Each row was made from one walk, in order. Every step used is in the known rows, and no mark comes twice. Write each row's walk.
Known rows
V, G, U, J: [  7.9  -7.7  34.4  -5.9  25.8 -16.4 -38.2   0.3 -29.6  11.3  11.6 -24.7
 -23.8  28.6  19.9 -37.4 -22.4 -25.8  12.5 -37.7   0.7 -63.9  -1.5  20.4
 -15.9  14.6]
V, J, M: [ 41.6  11.5  -6.8   5.6  -8.6  37.4   8.9  13.7 -25.2   3.1  40.4   6.9
  -0.1  30.9   3.1  -4.9   9.6  -9.4  18.7 -31.7  29.0 -32.8   9.2  14.7
 -20.6   4.7]
V, G: [ 24.7  -4.5   9.8  22.3  11.5 -26.5 -20.4  12.3 -12.5  12.5  18.1 -15.0
  -2.0  76.3  21.2 -28.2   1.8 -16.3  12.7 -32.9  25.1 -54.6   1.5  -1.5
 -33.5  11.4]
U, G: [ 23.6 -25.8   0.9  24.2 -18.6 -25.5  -9.3   9.3  -4.2   7.8   9.4   6.8
  -5.8  55.4  27.0 -22.4   5.7 -17.9  17.0 -11.1  32.9 -36.9 -14.8  11.1
 -43.1   3.6]
V, G, L, J, U: [-12.6   5.4   3.1 -14.2  43.7   2.3 -40.2 -10.0 -10.1   3.0   2.8 -16.5
  -7.5  17.7   1.9 -34.7 -27.4  -8.1  -4.5 -19.3 -19.6 -63.7  21.8  29.8
 -30.6  -9.5]
G, P, J, M: [ 58.3  14.9  -7.1 -15.5 -34.6  32.1  -2.9  22.8 -26.6   5.1  42.6  17.5
   0.7  32.6 -16.8 -17.3  40.6   3.1  21.8 -28.9  11.3  -4.0  25.0  17.1
 -42.8 -25.4]
L, J, U: [  0.3 -20.7   5.3 -15.0  -2.6   7.7 -36.0   5.7  -6.2   4.4   3.8  21.4
  12.5  13.0 -11.6 -32.8 -22.7   6.5   3.3 -15.0   5.1 -39.2  12.0  43.0
 -39.0  -1.3]
P, J, U, G, V: [ 38.9 -38.6  25.5 -19.1 -22.4 -11.8 -38.8  13.1 -24.0  11.6  13.7  -0.6
  26.9  41.2   8.9 -38.3  28.7  12.3   5.3   7.3  -5.3  -5.9   4.7  17.4
 -16.2 -23.7]
G, U: [ 19.0 -12.3  10.9  -6.6   0.3  -1.4 -41.8  11.8 -10.5   4.8  15.7  17.8
 -15.6  52.3   5.7 -46.1 -20.9 -32.1  25.3 -24.3  -9.4 -44.7   0.7   6.4
 -56.0  15.0]
M, J: [ 21.7 -25.8   3.8   8.1 -18.5  10.1 -38.4   4.0 -14.8   5.9  39.8  12.0
   9.5  57.5   9.3 -29.2   3.7  13.2  25.9 -46.3  27.3 -26.5  -0.9  -0.4
 -41.6  -2.9]
J, U, G: [ 17.9 -19.2   5.6  11.1  -4.6 -11.1 -18.3   9.5  -4.3  12.2 -10.6   4.3
  -1.5  47.7  13.3 -34.9   8.5 -13.8   0.6   2.1  13.8 -36.2  -1.7  51.9
 -42.7   2.3]
P, J, M: [ 37.4  -5.9 -12.9 -10.5 -44.9  36.5  -2.7  18.4 -16.8  -1.0  31.0  20.1
  19.6  38.4  -4.3 -13.6  17.2   7.7  21.1 -12.5  33.3 -12.7  10.0  16.4
 -19.8 -15.0]
L, G, M, J, U: [ 17.5 -21.9   9.7   0.8   6.1  16.6 -31.0 -17.8   4.6  14.7  24.5   9.6
 -14.3  36.2  20.0 -21.6  12.8  19.0  10.6 -40.4  10.8 -26.3  10.2 -10.4
 -44.3 -23.3]
P, J, L: [ 17.9 -15.1   4.2 -16.5 -26.6  43.4 -17.4  12.5 -26.0 -13.6  24.5  10.9
  19.1  41.1  -8.7 -20.9   6.7   5.4  -1.6 -11.5  11.0 -23.0   5.9  17.0
 -25.2  -4.1]
V, G, L, J, M: [ -2.4  18.5 -16.9   3.0  12.3   6.8  -3.6  -6.1  -5.1  -2.4  28.5  -8.1
 -19.7  11.6  11.0  -2.4 -18.1  -5.1   6.6 -24.6  11.3 -58.6  10.2  -2.4
 -29.1 -22.1]
M, J, U, G: [ 17.1 -24.2   8.8   5.2  -8.0   8.3 -32.1  -1.3 -11.2  17.3   9.3  -1.9
   6.2  39.3  17.9 -34.2  24.4  13.4   8.5 -17.8  18.6 -22.7   0.5  47.7
 -34.2  -6.2]
P, G, V, J: [ 60.5 -27.0  24.2 -13.3  -8.4 -27.3 -27.4  40.2 -32.7   8.7  51.1 -16.0
  27.6  64.2  22.9 -28.4  19.1   2.3  11.4 -30.3   6.4 -32.0   1.9 -33.8
 -10.9 -15.2]
U, J, V: [ 31.3 -32.2  18.9  -3.1 -35.2 -28.5 -21.6   9.8 -19.8   1.6  23.8  14.2
   7.9  19.5   3.0 -12.3 -16.8  22.9   0.8 -40.8  21.8 -13.4   5.9  35.3
 -28.5  10.0]
L, J: [  3.7 -24.6   4.3  -0.5 -18.5  -9.4 -30.1   5.2  -3.3   1.4  21.8  24.3
   4.6  18.1   1.8 -20.2 -25.3   3.1  14.6 -27.3  24.9 -37.8  -1.3   8.1
 -41.1   1.3]
L, G, V: [ 31.3 -40.5  17.2  20.6 -23.9 -55.3 -21.7   6.6   6.0  11.4  38.7   8.9
   8.5  51.9  24.6 -25.9   5.7   2.3   4.3 -33.5   5.8 -25.9 -12.3 -36.2
 -51.7 -16.3]
P, J, V, G, L: [ 32.7  -9.7   3.8 -10.2   4.4  -9.6 -32.5   3.4 -20.8   4.6  26.9 -18.9
  13.3  45.4   7.6 -22.3   4.0  15.3   3.3 -32.2  -8.0 -19.1  26.7   5.8
  -2.9 -10.9]
J, V: [ 42.7 -27.8   2.9   8.4 -33.0 -27.6 -20.0  16.9  -2.7   7.2  25.1  25.1
  13.6  55.8   0.6 -19.3  -4.7  12.9  11.5 -34.2  15.3 -12.5   7.9  14.1
 -46.3  10.6]

Write each row's walk
[ 38.9 -20.2  12.7  15.1  -7.5 -22.2 -28.4   2.4 -16.4  23.2  41.6 -15.9
  11.5  56.3  17.6 -16.8  18.6  40.9   5.7 -57.8  26.6 -19.4  12.7   3.1
 -20.7   1.2]	M, J, V, G
[ 24.5 -10.9 -10.1 -12.9  -8.2 -16.4 -32.2  28.2  -7.5  -9.4  16.5  -5.5
   1.6  67.6  21.4 -38.7 -10.8 -19.3  12.3 -16.4   2.1 -56.6   1.3 -10.2
 -38.8 -24.3]	P, G, L
[  9.6 -13.6   3.5   0.3 -14.8  42.5 -19.0   2.0 -21.0  -6.7  42.9   5.6
   2.2  46.6   2.1 -15.1   4.4  15.9   1.0 -37.1  13.7 -28.0   2.1   5.7
 -43.3  -5.1]	M, J, L
[  1.3 -18.9   2.8  13.0 -14.6  23.0  -7.0 -10.2   1.5  -1.0  36.9  -5.0
   2.0  23.9  18.9 -11.5  12.1  24.2 -13.8 -43.5  19.3 -28.0  -9.6  -4.0
 -42.0 -13.8]	M, J, L, G
[ 48.8  -9.9  13.6  14.1   4.4 -36.1 -11.9   1.1  -6.8  16.4  32.7   2.8
 -23.1  72.8  22.6   1.2   3.2   9.3   8.1 -38.5  17.1 -30.8  21.1 -35.4
 -37.1   5.1]	J, V, G, M
[ 21.6   6.9  11.0  -1.6  10.7  45.4  -3.2  12.2 -30.1  -7.4  33.6  -2.5
   1.3  32.4  -2.1 -10.3   3.5 -12.5  -5.6 -33.0   4.6 -42.8   6.3  15.5
 -23.6  16.4]	V, J, L
[ 57.2 -22.1  27.6 -29.3   6.7 -11.5 -35.9  39.4 -33.8  13.2  31.5 -21.3
  31.6  58.3  10.7 -43.6  22.4   6.6  -2.4 -18.0 -12.0 -30.9  13.5   5.0
  -7.6 -18.1]	P, G, V, J, U
[ 11.5   7.0   1.6  13.4  30.4 -15.2 -32.2   2.1 -11.0   1.2  21.6 -17.8
 -18.1  66.9  21.8 -30.3 -15.3 -28.8  12.0 -31.3  -1.2 -66.6   6.7  -7.5
 -36.9  -5.2]	V, G, L
[ 47.9 -21.9  32.9  -2.5   3.2 -12.9 -34.0  18.1 -32.9   8.7  54.7   0.8
  13.4  49.6   8.8 -23.3   5.3  -1.7  17.0 -40.3  -3.0 -23.2   3.3 -24.5
 -25.8   3.4]	G, V, J
[ 34.4  -4.1  18.4  -2.7  29.7  21.5 -12.1  -4.4 -20.5  11.0  10.9  -2.0
 -23.7  34.1  21.3 -13.6  17.1 -18.2  12.4 -12.2   8.6 -38.4  11.5  10.8
 -19.4   3.2]	V, J, U, G, M
[  2.7 -16.4   8.8 -20.9  -6.0  33.2 -19.2  -3.2  -6.7  -7.7  15.8  -0.7
  -1.1   6.2   4.3 -31.6   3.3  -7.8  -8.2 -18.3 -18.9 -34.0   2.0   5.1
 -26.7 -10.7]	P, J, L, G, U
[-10.3  -5.4   0.6   0.2  28.8 -13.1 -32.3  -8.9  -9.3  -0.6  20.6 -15.0
 -14.7  23.9  16.5 -20.3 -28.0  -9.4   5.6 -33.3  -1.5 -67.8   6.5  -8.5
 -29.3  -8.8]	V, G, L, J
[ 29.5  -1.5  14.0  15.9  20.2 -17.2 -19.9   1.1 -10.8  11.2  30.0  -4.1
 -31.5  79.4  29.2 -10.0  -3.9 -19.9  18.4 -33.6  23.5 -55.7   9.9 -47.5
 -37.6   4.1]	V, G, M
[ 59.7   4.0  16.4  14.5   3.5 -47.6 -15.2  18.5 -15.0  28.8  37.2 -16.3
 -11.4  57.0   4.5 -19.9  30.3   9.9  -3.7 -56.4   1.5 -21.3  29.2   8.3
 -54.1   1.1]	J, V, G, P
[ -0.4 -29.2  22.6  -3.7  -2.1 -21.3 -26.8  -8.8  -5.3   4.9  11.7  -4.0
 -19.2  -4.3  23.4 -33.9 -20.5 -18.9   5.2 -41.4   1.8 -49.2 -12.6  17.3
 -31.1   1.1]	L, G, U, J
[ 69.5 -12.2  12.0 -17.5 -34.6  -8.6 -29.7  21.2 -20.3  11.7  41.5  11.9
  14.7  34.2 -19.2 -26.1  36.4  26.3   7.3 -45.6  -2.5  15.5  32.4  23.0
 -42.0 -12.4]	G, P, J, V
[ 26.6 -28.1  29.0 -19.2 -13.4 -20.2 -37.6   6.9 -21.0   3.7  16.9  12.6
  -9.9   7.9   0.6 -31.0 -26.9   5.9  10.1 -39.3  -7.9 -22.5   6.0  37.3
 -31.2  15.1]	G, U, J, V
[ 44.2 -34.1   9.0  13.7 -26.5 -16.8 -15.9 -11.0  -5.4  15.7  38.7  13.5
 -20.0  44.9  30.7   7.5  21.9  35.5  18.9 -38.5  30.1  -2.2   4.8 -27.9
 -39.9 -13.5]	U, G, M, J, V
[ 18.4   0.9  16.3   4.4  32.2 -16.6 -38.9   9.0 -13.9  15.3  16.5 -16.6
 -21.5  60.6  19.6 -42.6 -10.8 -34.4  23.2 -31.1  -5.9 -63.5   4.6  -0.2
 -37.0  13.4]	V, G, U
[ 48.1   7.2  15.1  -4.6  10.3  -5.2 -29.5  16.8 -33.5  19.0  36.4 -25.3
   1.7  52.5   1.2 -35.0  42.7  -4.9  10.3 -44.3   8.0 -28.1  25.3   6.0
 -26.7 -12.4]	V, G, P, J
[ 19.1  -7.6  16.5  -0.8  14.6 -34.1 -25.6  -3.1 -22.5   2.2  23.4 -22.2
 -10.1  26.1  16.2 -14.4 -20.6   9.5  -7.8 -44.1  -1.3 -40.3  13.0  19.9
 -10.5  -2.4]	U, J, V, G, L
